What can hang from each mark
H: V
M: N V
K: Q
E: F N
V: T
N: E M R W
Y: W
T: K

Known rows, with every way that one mark hangs from another
V[T]: [ 1.299  0.455 -0.914 -3.458 -0.730  0.648  2.841 -2.606  1.323  1.687
 -0.302 -0.799 -2.026 -1.591  0.881  0.762 -0.278  1.622  0.901]
Y[W]: [ 1.921 -1.333  0.348  0.375 -2.691  0.706  3.563 -0.687  0.907  1.558
  1.069  2.501 -0.987 -1.416  1.051  0.206 -1.049  0.578  1.654]
M[N[E W] V]: [ 0.633 -3.031 -1.082 -2.378 -2.071  2.998  1.877  0.183  0.875  1.972
  0.096  0.827 -1.816 -0.255  0.573 -1.246 -3.143 -0.043 -1.126]
E[F N[W]]: [-0.243 -2.660 -1.692 -1.352 -3.025 -0.294  2.159  0.096  0.914  2.280
  0.124  4.269 -2.302 -2.410 -1.264 -2.577 -1.232 -0.135 -0.880]
E[F N[M R]]: [ 0.350 -1.881 -1.957 -1.799 -3.013 -0.227  1.173  0.307  0.810  1.693
 -0.431  5.241 -2.877 -1.179 -1.184 -2.830 -1.540  0.521 -1.678]
T[K[Q]]: [ 1.511  0.650 -2.424 -1.767 -2.094 -0.138  2.144 -3.925  2.065  1.317
 -1.699 -5.907 -0.496 -0.871  1.039  2.423  0.046  3.732 -1.644]
N[E[F] M R W]: [ 0.905 -1.760 -4.604 -0.417 -2.953 -1.324 -0.538  1.854  0.862  2.389
 -1.221  2.828 -2.782  0.219 -0.744 -3.676 -2.855  0.383 -3.101]
M[N[R W]]: [ 1.621 -3.388 -2.268 -1.779 -3.971  0.485  4.903  0.503  0.110  1.524
 -0.968  2.022 -0.546 -0.177 -0.522 -1.798 -3.071  0.844 -0.382]
H[V[T]]: [ 0.708  1.720 -0.122 -5.661  0.979  0.828  1.830 -3.486  1.822  2.212
  0.376 -1.138 -3.674 -1.316  1.252  1.732 -0.809  0.780  1.319]
M[N[E R W] V[T]]: [ 1.019 -0.682 -3.381 -5.288 -1.486  2.027  0.512 -0.563  1.344  2.268
 -1.417  0.068 -2.701  0.214  1.176 -1.532 -3.032  0.391 -0.374]
M[N]: [ 1.495 -3.717  0.832 -1.251 -3.414  2.298  5.618 -0.492  0.288  0.945
  0.244  2.140 -0.307 -1.015 -0.276 -0.424 -1.984  0.965  0.272]
M[N[R]]: [ 1.847 -3.295 -0.633 -1.534 -3.654  1.104  4.910 -0.109  0.167  1.027
 -0.596  2.804 -0.392 -0.496 -0.369 -0.908 -2.494  1.242 -0.084]
E[F N[M]]: [ 0.006 -2.284 -0.479 -1.501 -2.775  0.996  1.892 -0.073  0.977  1.618
  0.416  4.513 -2.795 -1.628 -1.089 -2.360 -1.021  0.273 -1.296]
V[T[K[Q]]]: [ 1.515  2.521 -2.974 -4.709 -0.995  0.248  1.586 -4.768  2.549  1.606
 -2.126 -6.255 -1.651 -1.048  1.712  2.309  0.612  3.510  0.004]
M[N[E] V]: [ 0.841 -2.934  0.601 -2.192 -1.782  3.648  1.904 -0.427  0.907  1.487
  0.446  1.632 -1.646 -0.601  0.757 -0.386 -2.573  0.334 -0.859]
T[K]: [ 1.440 -0.604 -1.529 -1.346 -1.873  0.345  2.608 -2.936  1.242  1.621
 -0.994 -3.071 -0.676 -0.951  0.572  1.276 -0.280  2.545 -1.033]
M[V[T[K]]]: [ 0.673  1.964 -1.799 -5.467  1.015  2.077  0.063 -3.957  1.954  2.050
 -0.583 -4.319 -2.760 -0.831  2.131  1.706 -0.276  1.779  0.016]
E[F N[M[V] R W]]: [-0.362 -1.248 -3.624 -3.287 -2.022  0.181 -0.254  0.554  1.014  2.371
 -0.435  3.639 -3.774 -0.554 -0.674 -3.393 -2.341 -0.213 -2.109]

Rows
[ 1.147 -2.005 -2.143  0.306 -2.527 -1.478 -0.134  0.549  0.880  1.968
 -0.709  4.485 -1.726 -1.600 -0.547 -1.764 -1.697  0.871 -1.822] -> N[E[F] R]
[ 1.580 -1.634 -4.537 -0.050 -2.960 -1.233  0.552  1.301  0.708  2.252
 -1.436  1.060 -2.360  0.856 -0.343 -2.556 -3.116  1.049 -3.314] -> N[E M R W]
[ 0.113 -1.546 -1.959 -2.524 -1.789  1.523  1.780 -0.508  0.910  2.133
  0.156  0.688 -3.185 -0.253 -0.113 -1.530 -2.165  0.368 -2.080] -> E[N[M[V] W]]
[ 0.489  0.152 -4.040 -4.497 -1.510  0.472  0.683 -0.841  1.198  2.356
 -1.088  0.494 -3.782  0.215  0.264 -1.906 -2.275  0.750 -1.689] -> E[N[M[V[T]] R W]]
[ 1.024 -0.123 -1.319 -5.515 -1.015  3.845  0.548 -2.631  2.004  1.850
 -1.204 -2.320 -2.225 -0.214  1.816  0.347 -1.451  1.290 -0.085] -> M[N[E] V[T[K]]]
[ 1.952 -3.640 -0.875 -0.533 -4.023  0.911  3.447  0.501  0.428  1.282
 -0.937  3.539 -0.573 -0.497 -0.402 -1.356 -2.711  1.126 -0.957] -> M[N[E R]]
[ 1.421 -1.202 -4.217 -1.295 -2.491 -1.041  2.403  0.546  0.337  1.934
 -1.020  0.122 -2.120  0.844 -0.295 -2.010 -2.853  1.204 -2.237] -> N[M R W]
[ 0.845  2.313 -2.475 -5.136  0.256  2.302  0.120 -3.522  2.228  1.531
 -0.889 -5.761 -3.124  0.449  2.009  1.426 -0.659  2.467 -1.363] -> N[M[V[T[K[Q]]]]]
[ 0.550  0.277 -3.307 -3.287 -0.382  1.664 -0.904 -0.484  1.644  2.555
 -0.501 -1.889 -3.835  0.524  1.188 -1.361 -2.271  0.455 -2.186] -> N[E M[V[T]] W]
[-0.124 -1.396 -2.820 -1.574 -1.041  1.364 -1.462  0.960  1.310  2.521
  0.223  0.961 -3.599 -0.101  0.229 -2.655 -2.491 -0.367 -2.787] -> N[E[F] M[V] W]
[ 0.677 -2.605 -1.052 -2.797 -1.999  2.337  0.333  0.372  0.923  1.671
 -0.217  3.770 -2.060 -0.630  0.332 -1.753 -2.859  0.071 -1.016] -> M[N[E[F] R] V]
[ 0.999  0.812 -5.245 -3.679 -0.697  0.153 -1.736 -0.030  1.462  2.636
 -1.576 -1.044 -3.968  1.115  1.060 -1.992 -2.903  0.797 -2.622] -> N[E M[V[T]] R W]
[ 1.195 -2.537 -0.910 -2.505 -2.020  2.435  1.196 -0.062  0.788  1.564
 -0.389  2.307 -1.723 -0.114  0.638 -0.861 -3.075  0.585 -1.214] -> M[N[E R] V]
[ 0.356 -0.194 -0.871 -3.953 -0.973  2.233  1.374 -1.828  1.388  1.769
  0.069  0.565 -3.542 -0.598  0.504 -0.499 -1.198  0.870 -1.070] -> E[N[M[V[T]]]]
[ 1.368  0.281 -2.834 -5.842 -1.260  2.671 -0.153 -2.263  1.874  1.922
 -2.034 -1.704 -2.318  0.276  1.696 -0.121 -1.948  1.549 -0.437] -> M[N[E R] V[T[K]]]
[ 0.686  0.196 -2.349 -4.245 -1.213  1.057  0.673 -1.456  1.220  1.845
 -0.787  1.250 -3.651 -0.125  0.410 -1.013 -1.694  1.135 -1.428] -> E[N[M[V[T]] R]]
[ 0.410 -0.830 -2.437 -2.415 -0.581  1.699  1.457 -0.343  0.781  2.060
  0.445 -1.773 -2.989  0.495  0.663 -0.980 -2.495  0.457 -1.929] -> N[M[V] W]
[ 0.835  2.635 -1.194 -6.366  0.899  0.852  1.179 -4.601  2.279  2.355
 -0.583 -3.628 -3.472 -0.932  1.602  2.259 -0.318  1.504  1.019] -> H[V[T[K]]]
